Each row comes from the steps of one walk. Every step used is in the known rows, and no mark comes twice. Write the walk behind each row, first mark first.
In the rows, zero is written as 128.
Known rows
mapo, luris, vuge: [129 145 152 131 117  92 179 147 104 131 122  78 152 102  99 147 110 131
 129 148 150  54 131 115 141 146 144 126 167 100 137 123 148  64 117 109
 134 111 119 107 135 110 101 112 107]
sirez, luzop, kape, gibi, lazo: [149 105 137  65 101 129  94 125  99 142 110 110 131 178 185 153  90 102
 134 109 127 133 130  98  91  93 100 119 112 116 133 131 178 100 131  66
 188 104 139 133 115 153  67 142 101]
zoke, luzop, zabi, gibi, lazo: [146 119 151 110 124 125 110 134 145 133 134  96 136 113  76 121 121 125
 148  93 103  45 150 137 131 118 110  91 116  91 110 116 116 118 122 141
 182 228 123 123  85  97 105 110 113]
zoke, luzop, kape, gibi: [167 116 139  85 129 110  26 147 158 136 140 115 136 109  99 117 106 110
 138  86 147 105 113 134 146 106 120 115 119  94 152 127 209 111 130 133
 187 168 123 141 117 113  95 112 107]
zabi, luzop, kape, gibi: [135 101 129  97 121 114  87 115 132 144 119 115 127 107 170 153 105  83
 127  81 104 124 132  83 112  84 110 116 127 102 194 123 177  91 126 104
 180 132 140 122 128 150  50 143 115]
tuku, vuge: [159 123 137  97 140 123 123 119 174 127 110 105 149  77 181 146 111 134
 139  55 143  76 164 160 129 144 106 101  94 138 103 108 138 101 116 105
 194 155 105  99 131 116 111 114 139]
kape, luzop, zoke, vuge: [122 109 140  70 140 123 132 126  83 146 132 109 139  99  94  80 105  97
 140 153 187  86 162 145 162 105 122  98 102 140  99 133 130  89 112 196
 107 105 133 129  88  91 102 108 115]
mukiza, mapo: [137 114 131  83 132 157  86 143 145 134 126 117 135 163 186 111 103 122
 142 113 164 101 149  77 126  93 103 149 150  90  71 113 131  74 115 146
 162 112 147  98 131 161 146  96 147]
sirez, luzop: [144 112 143  96  92 146 135 116 124 147 110 102 104 141 172 113 106  93
 135 110 139 101 147 107 113 104 114  99  96 116 132 116 123 112 119  94
 185 126 136 118 115 162  70 124 113]
sirez, luzop, kape, gibi: [157 105 138  62 101 131 105 125 126 147 112 115 132 153 194 127  90  98
 129 100 139 140 127  90  93  94 109 112  96 116 139 128 179 116 129  85
 187  99 141 131 127 160  58 135 105]
nizuz, sirez, luzop, kape, gibi: [178 120 133  59 109 163 182 148 120 156 113 118 148 173 180 176  70  86
 121  76 138 165 120 124 141  97  97 128  57 140 114 128 229 142 124 105
 197 118 147 137 120 140  56 119 113]
tuku, vuge, luris, mapo, mukiza: [159 131 127 118 161  96  84 128 141 139 105 113 159  50 196 106 117 141
 135  62 156  89 166 147 146 135 114 115 174 146 105 131  97 107 117 101
 179 136 109 115 109  86 122 103 135]
kape, gibi, lazo: [118 124 130 109 134 141  66 143  62 151 124 132 135 122 109 196 107  95
 142 119 130 123 147 118 101 121 106 139 120 129 136 127 160  31 136  61
 175 116 133 123 135 113 141 144 108]
gibi, zabi, luzop: [116 107 150 182 105 119 114 125 114 136 109  98  80  73 142 161 107  92
 121  89  87  95 153  83 112 105 127 103 173 141 178 111 100 138 111  63
 174 150 119 106 185 144 100 154 137]
luris, vuge: [120 146 144 108 139 122 146 140 104 129 117 107 176  59  84 191 110 123
 141 129 158  90 135 121 140 120 112 160 130 111 124 126 127  85 116 131
 141 130 137 106 153 144  96 116 132]
luzop, kape, gibi, lazo: [155 114 131  65 134 100  88 147 122 133 122 125 161 143 165 194  92 115
 134 101 136 135 113 110  98  99  96 159 140 122 121 134 228  71 134  85
 166 112 123 132 131 128 114 143 109]
luzop, zabi, gibi: [147 114 152  87 132 123 249 131 175 143 126 108 167  77 154 123 115 132
 137  85 106  64 158  90  86 116 113 102  98 117  83 111  89 119 117 149
 151 183 130 102 114 121 102 118 130]
kape, gibi: [133 124 132  94 135 145  94 146 114 159 130 138 140  77 131 145 109  91
 132 103 153 132 143 101 109 122 127 119  95 130 145 120 159  58 132  99
 171 107 139 121 152 125 121 129 116]
gibi, lazo: [127 121 136 128 123 118 116 131  76 128 114 104 121 155 122 215 117 117
 153 128 119  74 144 140 120 115  88 155 166 119  99 122 152  54 123  68
 167 156 113 110 104 122 142 139 115]
sirez, nizuz: [147 143 138 103 141 153 160 140 189 142  94 118 162  89 124 176 129 110
 146  92 144  79 158 109 151  78 103 127  87 106  98 118 127  78 126 130
 165 162 121 111 101 143  91 126 121]
mukiza, mapo, luris, vuge: [122 129 140 101 130 137 109 151 110 127 125  95 153 169 154 116  98 141
 137 143 169  79 145  72 133 114 119 146 185  74  88 121 130  54 114 144
 143  90 147  99 136 146 137  91 134]
mukiza, mapo, luris, vuge, tuku: [121 137 141 108 139 139 124 157  87 120 128  99 152 169 137 109 106 139
 138 136 170  77 150  73 139 129 116 144 173  83  71 120 119  52 114 135
 140  93 140  92 143 144 137 100 129]
nizuz, sirez, luzop, zabi: [171 121 138  71 107 172 249 147 106 150 111 110 143 167 163 154  80  89
 129  88 118 118 131 107 124 105  98 115  54 141  72 122 174 161 117 114
 192 154 146 128 110 123  57 117 124]
luzop, kape: [178 109 137  64 125  88 145 141 184 126 122 113 157 119 186 153 100 123
 132  89 149 110 105 109 117  97 108 153 143 114 116 124 216 119 122 125
 156 125 113 121 130 144  96 123 121]
vuge, luris, mapo: [155 129 121 127 141  91 114 140 105 145 115 126 141  27 176  92 130 117
 132 112 146  99 156  99 144 101 112 131 238 121 113 137  91  93 123 104
 139 130 130 136 105  99 132 105 122]
zabi, gibi, kape: [138 110 148 127 112 136 157 123 182 170 127 116 160  99 161 151 115 146
 129  77 150 123 164 183 149 114 121 119 150 106 213 123 107 113 127 141
 173 167 131  95 124 146 131 102 131]
vuge, luris: [140 121 132 120 132 107 120 135 106 138 111 131 128  27 173  78 137 110
 134 102 135  74 161  96 149  95 124 121 184 106  91 130  87 124 122 124
 143 143 114 136 105 121 124  91 114]
mukiza, mapo, luris: [137 118 138  99 121 136 111 148 134 133 129  99 130 187 183  91 102 133
 135 133 166  76 146  71 129 114 123 133 175  79  85 114 141  53 115 136
 155  97 138  99 123 140 144  91 131]
nizuz, sirez, luzop: [171 124 136  88 104 171 202 143 115 155 109 110 130 169 160 169  82  83
 125  84 142 138 132 134 155 104  99 119  60 138 108 121 187 147 117 107
 199 138 144 128 116 143  66 113 120]
gibi, kape, luzop, zoke, vuge: [129  98 142  84 121 144 122 138  57 159 130 124 147 135 126  85  98 130
 142 158 177 103 136 177 143 102 123 124 171 130 160 150 132 118 126 177
 142 134 131 120 110  76 122  99 137]
luris, mapo: [172 131 124 118 131 102 132 144 151 148 126 102 148  91 153 156 106 117
 134 120 165 126 131 123 119 119 109 144 194 145 154 121 153  47 120  96
 159 121 141 110 128 105 129 138 136]
gibi, kape, luzop: [137 110 136 124 119 154 134 146  94 154 123 123 127 114 146 103 107 125
 137 136 175 104 136 167 137 103 132 145 162 130 182 139 141 114 128 140
 159 135 127 125 109  84 134  97 134]
nizuz, sirez: [174 131 133  95 125 156 214 155 133 151 118 118 148 129 145 183  89  92
 127  79 149 130 126 143 166 112 105 141  81 142 105 117 206 133 116 127
 182 150 132 121 124 124 101 108 127]
zoke, vuge, luris, mapo, mukiza: [140  99 140  89 117  94 115 127 107 159 136 143 159 120 161  63 122 117
 137 134 166 103 139 135 152  97 137 134 210 123 133 155  93 135 120 120
 138 103 143 122 106 111 139 123 110]
luris, vuge, kape: [103 151 145 147 126 131 147 153 110 131 122 120 174  37  61 144 116 121
 137 138 143 106 117 125 155 125 135 178 134 100  99 123 111 140 114 152
 125 147 138 106 157 147  75 119 141]
gibi, zabi, luzop, zoke, vuge, tuku: [109  98 156 153 116 114 115 123  55 133 120 103 100  90 107 141 104  96
 127 106  92  95 158  92 121 119 116  78 172 146 144 120  79 138 109  90
 150 154 121  95 195 136  88 167 135]
luzop, zoke, vuge, kape: [119  99 151  52 119 109 133 128  75 153 141 128 169 109  79  82 102 117
 143 161 149  95 131 136 150 114 116  98 142 110  61 129 119 133 113 212
 111 154 137  99 140 123  72 125 138]
gibi, zabi: [137 116 153 163 111 117 135 147 125 133 116 104  99  69 143 159 103 112
 122  95 120  94 141  96 112 122 132 121 171 152 139 113 119 140 112  68
 161 137 111 107 192 134 139 144 138]
nizuz, sirez, luzop, zoke, vuge, luris: [158 112 139  51 109 155 179 136  67 161 113 120 155 160 148 133  80  90
 128 105 140 132 144 134 166  97  91  93  90 132  77 136 158 158 117 146
 171 140 151 130 107 129  57 108 118]
vuge, kape, gibi, zabi, luzop: [ 98 122 141 190 103 149  95 154 101 154 130 146 108  49 100  90 115  87
 120 112 101 140 120  89 128 124 159 137 131 119 137 114 113 165 121 115
 152 151 138 116 180 133  82 149 137]

Write each row's walk
[131 129 141 143 135 136 154 127 182 132 117 115 151  43 154  80 119 137
 131  62 128  83 164 161 143 148 132 106  67 138  75 109  94 162 111 152
 161 172 115 110 108  95  89 110 142]
tuku, vuge, kape, luzop, zabi, gibi
[138 123 138 102 142 140 206 142 122 131 122 106 124  79 136  81 114  97
 139 126 151  58 154  97 113 107 131 121  75 147  76 121 122 104 114 155
 126 129 128 136  76  78 108 106 116]
kape, luzop, zabi
[125 121 142 136 128 138  82 153 101 154 125 132 116  67 127 156  99  93
 121  98 132 138 144  89  96 127 134 111 127 151 161 119 137  92 128  61
 170 107 134 120 196 124 135 147 123]
kape, gibi, zabi
[175 115 142  89 122  99  52 143 176 125 136 103 130 116 109 115 110 118
 139  86 145  83 115 142 155 102 118 120 136  91 140 122 207 126 123 146
 185 181 113 134 109 119  93 106 112]
zoke, luzop, kape
[160 111 139  86 130 100  97 155 145 135 123 127 152 101 177 164  85 114
 120  84 135 147 111  89  94 104 119 144 144 138 143 130 213 117 129  84
 162 101 122 128 175 134 110 145 118]
luzop, kape, gibi, zabi
[152 116 142  68  99 165 194 140  82 162 119 119 149 172 127 132  76  89
 127 113 136 145 126 143 164 107 102 108  73 132  77 128 174 176 115 157
 172 149 151 121 120 134  42 118 127]
nizuz, sirez, luzop, zoke, vuge, kape
[ 90 152 142 136 140 133 136 151  77 133 121 113 173  33  37 125 109 115
 137 158 158 104 130 132 170 121 131 164 123 112  88 128 109 127 111 191
 102 133 142 117 137 122  66 112 138]
luris, vuge, kape, luzop, zoke
[160 117 149  96 125 128 120 144 142 129 138 103 129  95  78  86 119 116
 148 104 116  37 132 112 123 116 122  93 107  97  89 115 136 129 120 147
 179 217 121 126 106  89  94 106 122]
zoke, luzop, zabi
[141 107 140 105 122 154 185 151  85 149 124 121 136 116 145  93 105 129
 140 141 152  85 134 139 109 104 130 142 154 132 142 141 125 122 128 149
 153 152 127 123 106  67 124  99 138]
gibi, kape, luzop, zabi
[108 130 139 151 124 137 142 150 104 145 129 125 123  52  81  50 118  98
 131 146 156 102 129 132 173 118 148 136 109 120  71 117 116 154 110 207
 109 150 126 126 108 107  74 111 135]
vuge, kape, luzop, zoke
[165 137 127 130 146  93 131 151 145 166 123 103 150 130 146 139 102 111
 137 124 198 135 112 133 143 116 133 172 194 156 168 134 142  60 117 109
 161  99 129 102 121  98 132 134 133]
luris, mapo, mukiza
[149 132 123 136 151  84 102 147 107 158 112 126 143  54 172  79 127 114
 133 115 171 108 142 107 161 100 135 148 236 131 124 145  86  97 121 115
 141 115 122 132 102  92 133 103 118]
vuge, luris, mapo, mukiza
[112  96 155 109  91 134 182 128 146 151 147 145 153 112 118  39 122 112
 133 135 140 100 138 144 150 109 153 125 105 113  98 132  96 192 113 167
 119 139 150 116 103 125 101 127 118]
zoke, vuge, kape, luzop, zabi, gibi
[104 101 145 116 122 135  54 132  60 160 130 130 120  86 109 145  93  86
 124 110 110 137 155  86 101 113 127  85 136 141 178 128 120  99 126  82
 164 114 148 115 192 124  97 159 123]
kape, gibi, zabi, luzop, zoke, vuge
[111 114 139 146 123 142  69 139  86 156 121 129 105  69 129 160 102  79
 121  92 107 137 150  78  97 115 131 100 131 142 195 119 124  91 127  56
 178 114 140 119 190 129 108 155 122]
kape, gibi, zabi, luzop
[115 100 148  49 123 116 116 133  67 159 144 135 173 110  70  81 100 114
 141 160 149 111 133 134 140 116 120  95 134 112  74 132 123 122 118 203
 114 144 141 100 147 118  75 129 134]
luzop, zoke, vuge, kape, gibi
[109  99 153  71 121 114 108 136  59 155 143 134 165 104  71  88  96 115
 136 157 141 114 135 124 138 119 124  91 149 122  77 132 114 136 116 184
 115 143 139 100 168 117  83 139 138]
luzop, zoke, vuge, kape, gibi, zabi
[125 102 127 105 121 113  76 114 105 140 115 110 125 132 164 183 104  85
 132  89  92 119 134  94 108  84 100 124 137 101 188 127 177  75 128  90
 181 137 137 124 119 146  58 151 112]
zabi, luzop, kape, gibi, lazo
[148 108 152  82 124 135 252 135 158 150 126 113 172  96 160 120 110 148
 139  96 105  71 151 108  84 115 115 109 127 115 107 123  88 131 124 148
 157 193 131  99 118 106 109 113 139]
luzop, zabi, gibi, kape
[167 116 144  80 101 180 249 143 119 162 113 113 159 171 174 159  78 105
 126  81 118 133 136 132 131 104  96 113  71 134 109 128 159 168 121 121
 196 165 151 122 110 122  63 110 127]
nizuz, sirez, luzop, zabi, gibi, kape
[122 101 150 105 119 137 140 116 154 173 133 116 163 106 135 118 107 142
 130 103 165 126 173 200 166 108 120 102 140 116 203 136  99 115 124 180
 145 146 142 107 101 124 126  99 126]
zabi, gibi, kape, luzop, zoke, vuge
[137 102 154  84 115 125 174 130  90 132 146 142 147 144 118  85 130 106
 143 114 162  89 146 146 148 136 123 110 116 130  95 133 113 132 117 110
 146 129 126  91 151 138 127 151 109]
zoke, vuge, tuku
[114 131 136 178 113 146 147 151 137 142 126 132 110  52 103  53 126  94
 128 131 153 106 126 130 170 119 161 153 106 121  93 112 125 164 111 171
 121 143 128 128 102 114  91 113 129]
vuge, kape, luzop
[164 128 126 112 154  99  95 124 142 132 107 113 158  28 204 111 120 142
 134  60 139  82 177 142 136 134 101 100 171 139  95 125  95 103 118  95
 179 148 113 118 113  88 124 106 136]
tuku, vuge, luris, mapo
[142  98 133 105 116 102 123 110 149 134 114 102 120 113 181 152 109  90
 130  82 102 100 129  92 123  79 108 120 141  98 180 118 171 105 119 115
 174 148 130 115 119 158  49 137 120]
zabi, luzop, kape
[107 149 153 148 119  98 171 153  75 133 126  86 152  85  63 105 107 127
 127 172 155  63 127 124 165 149 156 128 165 101 113 125 132  90 113 163
 106 115 123 114 126  92  81 107 115]
mapo, luris, vuge, kape, luzop, zoke
[151 124 132 109 147 109 106 118 145 127 104 120 148  32 201 107 125 138
 135  53 133  65 179 142 140 133 107  96 136 128  80 121  98 126 118 107
 180 159 103 118 115 102 116  95 133]
tuku, vuge, luris
[162 117 142  52 116 165 207 141  54 154 120 116 148 185 125 145  80  87
 131 102 147 136 141 144 167 115  88  94  63 145  70 131 167 150 116 140
 174 145 144 115 126 132  55 125 118]
nizuz, sirez, luzop, zoke, vuge, tuku
[154 112 153 104 121 131 120 138 154 142 138 106 144  99  85  89 117 135
 143  90 115  55 144 142 132 115 123  88 125  92 133 121 114 137 124 159
 183 228 126 120 100  94 100  99 123]
zoke, luzop, zabi, gibi, kape
[131 102 148 164 106 103 115 128 127 127 109  95  91  89 165 169  99 101
 117  80  86 106 135  81 105  96 121 115 183 138 180 117 136 149 113  66
 169 142 119 113 181 147  91 158 134]
gibi, zabi, luzop, kape
[114 105 135  97 130 116 110 102  81 150 117  95 123  93 114 139 108  83
 139 115 105  82 157 101 138  95  97  77 136 102 149 115 114  73 115 163
 158 170 132 102 125 140  37 130 132]
zabi, luzop, zoke
[ 99  97 155 165  99 113 107 124  77 141 119 106  99  85 111 125 101  99
 122 118  83 100 147  91 124 104 127  90 180 132 151 120  84 165 108 108
 146 158 130 100 191 140  76 162 144]
gibi, zabi, luzop, zoke, vuge, kape
[111 104 151 160 118 112 104 124  82 137 111  92  92  73 121 160  99  96
 123 105  86  93 154  81 118 109 115  85 177 138 156 113  94 126 110  97
 157 159 121 101 187 137  85 153 141]
gibi, zabi, luzop, zoke
[103 150 150 159 110 104 154 157  67 135 125  97 153 107  72 146 111 127
 129 164 134  75 122 120 139 153 151 146 175  94 129 126 141  77 121 104
 128 118 124 112 138 100  99 126 108]
mapo, luris, vuge, kape, gibi, lazo
[130 114 145 138 121 143 147 123 177 169 125 112 148  88 156 136 116 136
 127  85 164 124 172 191 163 111 127 118 133 119 217 127 106 110 125 155
 159 147 135 111  97 129 133  96 124]
zabi, gibi, kape, luzop
[154 105 142  81  99 130  99 130 117 143 111 111 121 147 193 131  86 100
 124  97 127 143 130  84  86  96 111 109 109 128 146 128 168 131 127  67
 184  97 138 130 146 158  63 143 108]
sirez, luzop, kape, gibi, zabi
[175 120 137  81 105 159 175 153 111 152 109 116 136 167 176 179  66  86
 116  74 130 169 120 116 133 100  98 126  77 149 121 129 215 158 122  85
 197 118 145 136 140 141  66 129 117]
nizuz, sirez, luzop, kape, gibi, zabi
[126 111 145 122 126 135 141 122 152 171 125 109 158  91 140 131 110 142
 129  95 167 122 176 189 165 110 118 105 137 117 202 128  98  99 123 179
 148 151 133 108 101 124 123  95 128]
zabi, gibi, kape, luzop, zoke
[102  92 142  99 110 118 105 100  75 152 128 111 132 109 101  99 111  85
 139 132 101  90 150 114 147  94 112  80 139  93 141 122 103 120 114 176
 145 170 145 100 126 145  33 140 132]
zabi, luzop, zoke, vuge, kape
[140 129 140 137 126 130 126 131 176 130 116 121 145  56 158 105 118 133
 134  65 131  88 146 158 143 150 126 121  96 127  81 106 123 154 113 128
 180 174 110 100 136 114  90 116 148]
tuku, vuge, kape
[162 114 144 104 124 106  12 152 150 132 135 112 125 100  98 126 101 113
 132  82 136 108 116 128 137 108 126 111 134 105 159 126 202 128 128 110
 186 164 121 140 138 111 101 121 110]
zoke, luzop, kape, gibi, zabi
[120 113 142  80 150 128 140 131  61 140 133 115 135 100  82  74 112  95
 141 146 188  86 164 148 173 120 118  93  95 148  81 133 120  88 112 191
 106 107 127 123  93  93 108 117 112]
kape, luzop, zoke, vuge, tuku
[129 131 136 130 140 131 115 130 141 131 114 115 144  48 131  83 111 131
 135  84 148  87 155 166 158 148 127 105  82 138  68 111 116 140 111 165
 152 160 110 111 114  93  81 107 145]
tuku, vuge, kape, luzop, zoke
[ 92 151 147 152 133 138 175 149 115 133 123 114 180  29  61 125 117 124
 134 135 143 101 138 126 156 122 138 163 107 108  98 126  87 144 112 177
 107 147 147 117 127 126  74 113 133]
luris, vuge, kape, luzop, zabi, gibi
